Every row comes from one small tree of marks. The marks that hang from a mark follow it in brackets, in alphabetical order. Every link used is in the known rows. Which tree was each row made from?
In the rows, 128 means zero.
Known rows:
fizut[linugad]: [ 72 120 108 136 135  96 169 114 146 157 101  98 153 162 160 126 115 102
 127 142 123 182]
fizut[fifi linugad]: [ 51 123 118 147 150  92 150 110 148 156 100 101 144 159 161 128 145 112
 125 142 117 193]
mivom[linugad vatada[dimap]]: [129 147 109 138 143 109 156  83 168  93  93 109 156 145 135 144 104 100
 117 171 108 149]
fifi[fizut[mivom]]: [103  94 113 142 126 116 141  92 146 134  79  35 163 181 150 136 107 123
 127 131 107 155]
fifi[fizut[linugad]]: [ 94 102  96 130 133 114 167 110 148 157 101  61 154 172 153 143 123 119
 143 121 104 180]
vatada[dimap mivom[fizut]]: [102 105  90 155 130 115 151  71 130 152  79  93 148 161 149 140 156  85
 143 133 107 163]
linugad[fizut mivom]: [ 52 106 102 137 157  92 148 103 132 118 117  85 178 174 127 128 145  90
 153 112 121 189]
fifi[fizut[mivom[linugad vatada]]]: [127 117 115 121 140 112 125  89 172 102  69  42 161 177 137 130  96 144
 126 155  99 140]
fifi[fizut[linugad mivom[vatada[dimap]]]]: [151 132 139 133 102 122 175  95 187 174  78  62 152 148 150 155  98 134
 134 144 102 163]
vatada[dimap mivom[fifi fizut linugad]]: [132 112  67 145 117 116 138  84 120 124  72  99 165 167 131 145 136 104
 114 151  87 142]
mivom[fizut]: [ 86 107  83 161 136  98 148  99 136 127  85  90 159 184 142 127 149  94
 142 133 115 180]
linugad[mivom[fifi fizut vatada[dimap]]]: [125 134  93 170 112 101 183  98 131 132  93 114 169 165 105 157 130 102
 157 155 131 172]
vatada[dimap]: [104 124 104 159 131 115 170  86 146 127 102  98 156 149 153 151 118  74
 119 147 115 164]
mivom[fifi fizut]: [107 110  69 160 113  97 156 109 116 134  71  90 168 190 127 134 130 107
 131 143 108 173]
mivom[fifi]: [ 92 116  91 143 128 102 165 108 116 125  79  88 164 178 135 136  98  98
 115 154 119 163]
fizut[fifi linugad mivom[vatada[dimap]]]: [110 154 161 151 120 102 156 100 182 172  76  99 141 137 155 139 123 129
 116 170 119 175]
fizut[linugad[mivom]]: [ 47 117 111 141 143  85 171 113 129 151 127 104 159 160 148 130 124  97
 146 139 152 185]
fizut[fifi mivom]: [ 61 115 134 160 140  97 122  92 142 132  79  70 151 166 157 120 133 113
 108 153 122 168]
linugad[fizut[mivom]]: [ 86 110 123 134 125 102 131 106 156 136  75  60 172 174 146 118 126 109
 115 124  92 172]

Write each row's tree:
[113 141 152 151 132 111 135  88 185 140  66  80 158 150 135 140 142 123
 125 141  87 179]  linugad[fizut[fifi mivom[vatada[dimap]]]]
[ 83 120 111 122 145 104 177 103 155 152 111  70 159 170 132 143 119 128
 178 129 135 184]  fifi[fizut[linugad[mivom[vatada]]]]
[ 77 141 161 138 135  90 141 111 173 170  68  85 141 158 154 115 122 141
 120 164 126 179]  fizut[fifi linugad mivom[vatada]]
[148 147 132 147  95 111 174  98 150 147  59  86 161 156 128 146  76 112
 103 177 115 143]  fizut[mivom[fifi vatada[dimap]]]
[ 91 134  97 157 164  92 112  96 163  91  73  99 152 176 126 125 164 132
 141 155 104 176]  mivom[fizut[fifi] linugad vatada]
[131 117  94 127 132 116 173 100 138 128  64  54 160 189 113 146  93 132
 146 146 102 161]  mivom[fifi[fizut] vatada]
[ 76 138 132 156 160 104 154  86 162 125 109 106 162 149 116 150 167 101
 161 130 111 195]  linugad[fizut[fifi] mivom[vatada[dimap]]]
[160 129  95 142 116 131 187  88 147 135  70  70 160 168 116 172  97 116
 138 146  92 156]  mivom[fifi[fizut] vatada[dimap]]
[144 140  88 159 133 108 145  86 172  98  85 112 159 155 132 144 135 107
 136 160 100 160]  mivom[fizut linugad vatada[dimap]]
[123 145 101 171 148 105 131  83 172  96  82 113 152 153 130 149 166 119
 135 158  94 171]  mivom[fizut[fifi] linugad vatada[dimap]]
[134 125  98 147 123 123 192  88 132 127 101  74 168 166 104 173 103 109
 156 145 121 160]  linugad[mivom[fifi[fizut] vatada[dimap]]]
[151 154 138 135  83 105 185 116 162 181  65  99 156 149 139 147  76 126
 104 179 116 157]  fizut[linugad mivom[fifi vatada[dimap]]]
[118 141  94 124 141  99 151 104 139  94  68  98 163 175 119 128  87 122
 112 178 110 149]  mivom[fifi linugad vatada]
[102 102 118 130 113 112 149 110 157 169  83  43 158 171 161 136 111 135
 128 129 107 168]  fifi[fizut[linugad mivom]]
[171 131  82 133 124 128 165  88 155 101  76  72 169 163 113 170  93 126
 122 162  82 141]  mivom[fifi[fizut] linugad vatada[dimap]]
